Each row comes from the steps of one path. Every step used is in the known rows, and no mark comes twice. Write the path behind each row, first mark first.
(in the rows, 128 means zero)
Known rows:
ponab > voge: 138 147 133 117 110 94 161 113 146 141 126 117 141 126 115 114 143 108
 93 132 136 119 142 108 142 148 133 132 107 99 107 123 153 149
zegur > ponab > miki > kuvi: 117 157 122 126 117 118 120 105 137 158 123 109 118 115 115 123 140 86
 108 126 98 172 131 95 150 138 122 121 124 156 135 116 124 124
gevun > zegur > ponab > voge: 122 131 113 112 110 98 145 80 138 135 100 106 153 119 134 91 158 93 77
 115 117 177 149 121 113 160 110 95 106 108 138 130 142 136
vineg > ponab: 125 150 122 135 123 96 152 133 138 118 106 133 134 149 122 127 141 135
 109 132 139 129 119 129 163 158 144 145 118 100 136 135 127 161
nered > buli > vineg > ponab: 112 145 110 162 127 104 149 140 149 143 82 112 142 136 111 125 141 103
 97 140 105 136 103 135 196 140 127 142 108 103 123 132 117 161
miki > kuvi: 124 141 123 125 123 116 143 139 137 133 126 135 107 128 108 134 133 127
 115 114 113 144 134 114 158 130 114 165 115 114 125 122 127 128
buli > nered: 139 137 135 138 138 133 147 115 132 98 107 137 148 132 107 128 141 119
 94 127 113 114 120 113 134 141 124 116 104 126 138 115 141 153
nered > buli > miki > kuvi > mipife: 115 164 106 174 147 132 132 168 156 130 101 127 141 140 100 139 149 122
 65 123 62 168 114 128 156 128 97 178 89 131 118 125 123 123
zegur > ponab > vineg: 120 149 128 145 131 98 117 99 115 129 111 128 131 119 140 117 146 119
 105 124 121 173 129 105 120 153 136 97 131 125 150 115 165 150
voge > gevun > zegur > ponab > vineg: 114 132 94 146 138 109 136 80 120 113 98 87 140 139 157 126 157 108 79
 112 89 190 126 133 100 142 110 80 123 98 158 114 139 125
zegur > ponab > miki > buli > vineg: 129 166 123 145 125 108 136 86 134 178 106 106 173 102 104 125 126 78
 106 117 89 160 135 95 173 124 129 71 113 150 131 103 126 143
miki > ponab > voge: 125 144 139 120 115 94 151 99 143 144 130 112 130 117 107 100 143 85 125
 131 136 112 148 111 155 152 113 148 97 112 113 124 147 145
kuvi > mipife: 125 158 136 149 120 130 154 150 124 128 116 128 135 145 110 122 142 136
 85 124 137 147 125 114 129 123 136 143 107 111 110 102 128 149
gevun > zegur > ponab > miki > kuvi > mipife: 121 160 109 134 117 140 134 118 128 147 103 88 131 123 116 118 149 81 79
 114 93 217 122 112 111 119 107 117 115 145 126 105 103 104
gevun > voge: 148 126 125 144 130 118 143 98 126 100 117 128 141 126 113 127 147 133
 104 98 141 139 133 145 149 149 118 125 108 116 128 135 105 127
buli > miki > ponab > voge > gevun > zegur: 121 137 88 139 148 99 162 77 159 118 110 77 159 131 114 102 160 82 81
 120 70 129 154 147 132 150 74 123 72 95 126 123 131 119
nered > buli > mipife > kuvi > miki: 105 153 142 137 153 126 144 150 123 131 95 112 114 148 104 147 139 103
 88 129 101 162 120 140 130 141 123 160 84 138 122 83 128 154
zegur > ponab > voge: 111 146 135 116 109 91 142 102 143 149 114 122 145 123 127 90 155 99 87
 131 127 154 152 101 135 163 130 112 108 119 131 128 153 160
zegur > ponab > miki > buli: 142 168 128 137 119 106 127 81 136 159 121 115 171 116 125 144 127 94
 104 114 107 161 134 102 158 147 135 88 122 156 148 122 131 131
zegur > ponab > miki: 126 156 125 136 116 115 117 84 131 150 116 104 139 116 125 114 144 94 97
 131 119 155 130 97 140 145 140 92 122 154 135 109 135 142
kuvi > mipife > buli: 111 166 143 151 121 136 154 157 137 119 105 137 142 133 113 130 124 138
 92 89 134 171 128 127 143 134 147 156 105 130 125 123 124 142
voge > gevun > tozami: 128 150 102 131 122 123 148 113 140 121 125 84 130 168 114 128 137 152
 101 117 136 113 116 130 166 141 120 142 99 114 134 130 119 158
buli > mipife > kuvi: 121 141 148 129 159 110 160 134 133 133 102 124 116 148 86 128 139 135
 115 114 108 143 146 139 137 146 130 132 91 109 118 74 150 166
miki > kuvi > mipife: 117 159 132 138 121 134 157 171 130 135 120 129 115 142 99 130 139 128
 97 120 119 162 127 109 140 114 121 171 111 115 110 108 119 130
nered > buli > mipife > kuvi > miki > ponab: 92 148 148 140 155 126 136 137 119 135 100 108 103 139 95 134 139 80 122
 128 101 156 128 144 142 145 104 176 76 151 128 82 122 150
miki > kuvi > mipife > buli: 103 168 138 139 122 138 156 179 145 127 110 142 121 131 104 138 120 131
 105 84 115 189 129 123 154 127 130 188 106 134 127 130 112 125
vineg > ponab > miki > kuvi > mipife > buli: 116 195 129 142 115 121 163 170 157 138 101 111 130 138 103 150 119 97
 108 109 118 186 106 127 172 135 154 180 118 144 123 139 97 122
nered > buli > mipife: 131 140 130 152 145 122 137 125 137 150 94 116 135 132 107 122 144 116
 90 114 98 125 118 139 162 138 112 143 81 118 118 100 135 154
voge > gevun: 116 139 116 139 129 119 157 120 140 124 124 104 129 153 128 135 144 130
 88 122 114 120 134 128 147 132 125 131 107 98 128 111 122 145
miki > buli: 150 150 129 139 126 106 150 115 134 133 126 140 162 131 117 157 122 138
 113 105 122 130 136 119 165 137 128 130 113 112 137 129 132 137
zegur > ponab: 107 138 130 133 124 113 123 108 127 132 111 135 135 127 132 102 148 127
 97 116 123 160 140 109 138 155 129 111 115 130 146 120 141 156
kuvi > mipife > buli > miki > ponab > zegur: 99 165 140 155 140 102 160 130 153 121 103 133 162 109 73 112 130 93 108
 88 95 153 134 148 145 151 127 153 73 156 151 136 129 139
vineg > ponab > miki > buli > mipife > kuvi: 150 180 143 133 155 85 172 123 151 152 97 104 158 155 83 171 120 104 125
 124 99 145 126 146 174 156 151 121 102 123 127 97 131 154
vineg > ponab > miki > kuvi: 138 168 114 127 116 100 148 132 149 144 117 108 115 135 107 146 132 94
 117 140 116 142 108 116 178 141 137 155 126 125 121 131 112 126

Which path is each row?
94 141 155 110 119 93 166 124 118 120 129 116 107 130 86 142 131 68 136
 133 132 150 136 132 120 147 135 156 104 148 152 112 126 144 -> mipife > kuvi > miki > ponab > zegur
112 163 134 132 137 114 168 149 116 134 112 130 140 134 94 164 113 106
 112 121 105 168 141 113 145 121 133 131 108 128 126 94 123 145 -> mipife > kuvi > miki > buli > vineg
121 140 92 134 123 128 137 65 139 133 106 63 147 134 142 125 154 83 70
 117 88 172 129 127 119 137 115 75 113 129 144 108 108 118 -> voge > gevun > zegur > ponab > miki
129 158 106 112 110 104 167 108 156 136 128 71 144 163 112 116 142 126
 93 131 138 108 127 120 162 151 121 141 91 104 117 137 132 158 -> ponab > voge > gevun > tozami
126 142 94 117 117 87 189 110 161 119 98 78 154 164 136 124 156 98 70
 133 115 141 128 150 141 157 121 128 102 62 128 141 112 136 -> vineg > ponab > voge > gevun > zegur
118 169 114 156 147 126 148 165 142 123 112 137 134 139 91 124 147 136
 80 119 83 163 133 116 138 124 108 164 91 122 113 110 128 130 -> buli > miki > kuvi > mipife
105 159 149 119 155 121 158 150 108 125 104 125 104 147 94 131 137 118
 102 125 120 157 140 127 112 137 134 147 89 130 117 65 134 164 -> buli > mipife > kuvi > miki
111 162 139 111 109 103 149 115 117 138 133 109 120 119 117 102 141 70
 115 143 147 128 144 99 129 141 116 163 94 133 112 114 130 139 -> kuvi > miki > ponab > voge
120 158 117 156 151 112 133 118 155 105 99 149 155 114 112 127 128 145
 92 86 93 152 141 137 155 161 130 140 92 135 146 138 146 143 -> mipife > buli > miki
124 141 131 121 109 70 176 126 144 126 109 127 144 139 100 133 140 106
 107 132 137 120 114 141 157 162 157 132 113 105 150 148 127 161 -> vineg > ponab > zegur
138 152 150 131 161 102 167 131 137 143 106 135 149 148 84 159 122 136
 120 97 97 146 150 143 155 145 127 128 90 111 130 88 144 156 -> miki > buli > mipife > kuvi
105 146 142 114 108 98 157 114 108 130 131 118 122 112 97 121 133 67 124
 130 142 124 128 119 127 136 127 153 98 149 145 120 117 139 -> kuvi > miki > ponab > zegur
107 163 153 135 166 104 144 127 91 125 109 110 92 131 97 131 136 88 144
 130 116 163 135 126 105 139 120 149 96 137 125 60 156 150 -> buli > mipife > kuvi > miki > ponab > vineg
106 154 134 129 122 124 130 121 101 122 130 123 109 122 119 115 135 96
 126 130 142 134 134 109 136 134 116 164 103 146 130 107 118 139 -> kuvi > miki > ponab
118 163 149 154 139 155 160 154 141 91 90 141 162 134 101 130 127 121 83
 94 117 160 113 125 129 136 139 139 95 146 140 121 127 149 -> kuvi > mipife > buli > nered
144 158 121 125 116 119 139 115 141 151 132 105 110 118 103 146 129 93
 115 128 109 137 121 101 158 122 126 144 120 136 112 111 123 115 -> ponab > miki > kuvi
135 177 128 140 113 135 150 150 134 153 127 100 119 134 96 141 134 95 94
 132 113 158 116 99 142 105 130 154 115 138 98 97 114 115 -> ponab > miki > kuvi > mipife
123 146 98 161 148 115 121 135 162 128 107 134 133 125 107 142 143 119
 84 120 57 148 120 129 172 144 92 168 92 130 133 139 132 121 -> nered > buli > miki > kuvi
120 175 118 147 122 105 157 122 156 146 87 105 146 112 100 127 116 89
 116 113 114 151 112 127 192 140 160 124 113 136 122 125 115 148 -> mipife > buli > vineg > ponab > miki
106 148 128 144 130 123 153 129 143 135 96 134 136 105 101 115 116 120
 112 89 112 151 136 123 172 128 136 132 102 126 124 119 131 149 -> mipife > buli > vineg
100 122 96 133 130 126 142 88 134 117 101 94 143 146 148 113 158 116 71
 104 93 179 140 140 120 145 103 93 109 105 156 119 112 134 -> voge > gevun > zegur > ponab
104 156 108 109 111 101 148 97 153 144 115 73 149 159 123 91 153 117 83
 128 130 143 135 113 153 166 118 118 96 124 139 142 134 169 -> zegur > ponab > voge > gevun > tozami
122 145 122 120 116 100 176 114 159 140 128 91 141 152 124 122 149 102
 75 136 116 112 143 118 143 139 126 131 102 86 110 119 137 145 -> ponab > voge > gevun
162 180 119 141 118 89 155 106 148 144 116 113 169 136 117 168 122 103
 116 128 123 130 111 122 183 150 152 124 125 123 135 138 119 134 -> vineg > ponab > miki > buli
156 149 134 140 141 124 157 111 135 106 113 145 180 131 105 157 122 119
 101 110 102 119 121 117 152 142 120 112 104 128 150 129 135 144 -> miki > buli > nered
113 149 116 143 128 97 163 138 136 137 94 124 135 136 101 109 139 120
 111 135 123 130 121 121 178 136 139 129 112 95 118 114 124 169 -> buli > vineg > ponab
112 193 127 159 120 122 169 154 150 147 81 100 153 126 93 123 121 89 98
 116 120 170 105 123 174 123 167 133 111 137 108 111 105 148 -> kuvi > mipife > buli > vineg > ponab > miki
168 175 134 137 143 108 155 97 133 171 116 108 165 119 93 149 121 100
 110 107 101 117 129 120 164 125 130 106 92 136 113 87 131 136 -> ponab > miki > buli > mipife
119 127 142 124 112 88 157 99 133 138 128 118 130 112 87 117 136 83 136
 119 130 110 132 132 152 145 124 137 99 128 146 127 132 144 -> miki > ponab > zegur
134 177 138 126 146 116 158 135 102 145 110 136 150 129 106 140 124 117
 97 104 117 137 136 120 137 123 125 140 84 133 125 89 118 144 -> kuvi > miki > buli > mipife
168 168 125 140 118 107 146 92 139 151 131 111 166 118 113 168 117 103
 112 116 116 124 125 110 166 130 139 111 119 135 124 119 130 121 -> ponab > miki > buli
110 136 118 146 115 76 173 133 159 151 82 106 154 125 88 130 141 73 96
 140 102 126 96 148 189 145 141 130 101 109 140 144 116 160 -> nered > buli > vineg > ponab > zegur
99 167 136 158 129 137 163 163 136 137 91 128 143 120 94 112 121 122 96
 91 118 170 131 121 155 112 141 141 96 127 108 104 119 152 -> kuvi > mipife > buli > vineg
125 146 141 139 140 137 148 121 146 88 96 147 154 120 110 135 123 122
 101 91 111 139 119 129 147 153 134 131 101 146 155 137 137 147 -> mipife > buli > nered
110 164 143 141 138 156 163 174 146 99 95 147 141 132 93 137 124 114 93
 90 95 177 115 123 142 127 123 167 98 150 139 129 115 130 -> miki > kuvi > mipife > buli > nered
109 175 112 138 123 107 161 144 162 154 92 109 126 109 89 134 112 81 126
 112 96 166 112 123 203 131 142 154 115 139 120 134 102 130 -> mipife > buli > vineg > ponab > miki > kuvi
163 185 130 138 142 89 165 112 140 163 99 107 171 137 97 147 124 100 114
 119 109 120 116 134 182 144 143 118 96 124 122 104 120 149 -> vineg > ponab > miki > buli > mipife
131 145 102 173 148 114 118 115 156 119 102 129 156 126 118 135 147 128
 73 123 77 131 118 135 161 152 108 139 91 125 133 134 145 139 -> nered > buli > miki
130 161 145 125 149 130 164 139 122 86 111 143 158 148 102 183 118 108
 99 123 104 158 125 117 120 144 129 131 108 148 156 113 130 143 -> mipife > kuvi > miki > buli > nered
95 155 155 123 158 120 150 136 104 129 110 117 96 139 86 117 137 97 133
 125 119 151 148 131 123 140 114 162 81 143 122 68 129 159 -> buli > mipife > kuvi > miki > ponab
92 145 164 106 145 94 173 129 111 137 110 111 107 129 64 123 136 65 134
 124 117 140 140 143 117 142 126 151 77 148 138 78 129 158 -> buli > mipife > kuvi > miki > ponab > zegur
105 145 105 110 116 115 169 96 125 122 123 70 129 137 134 111 151 58 86
 130 118 144 143 129 112 130 90 147 87 107 121 112 103 114 -> kuvi > miki > ponab > voge > gevun > zegur
149 159 138 136 151 106 160 118 126 153 109 136 160 132 96 136 124 134
 110 95 107 121 141 131 162 133 120 125 85 113 126 99 134 150 -> miki > buli > mipife
120 131 119 160 138 88 135 94 158 133 110 116 157 108 87 124 146 74 105
 122 77 116 120 150 166 158 100 144 79 142 155 145 140 135 -> nered > buli > miki > ponab > zegur
128 153 121 140 140 86 143 93 153 133 120 120 150 114 97 91 150 93 109
 131 100 112 155 116 149 161 100 141 80 121 117 124 158 144 -> buli > miki > ponab > voge
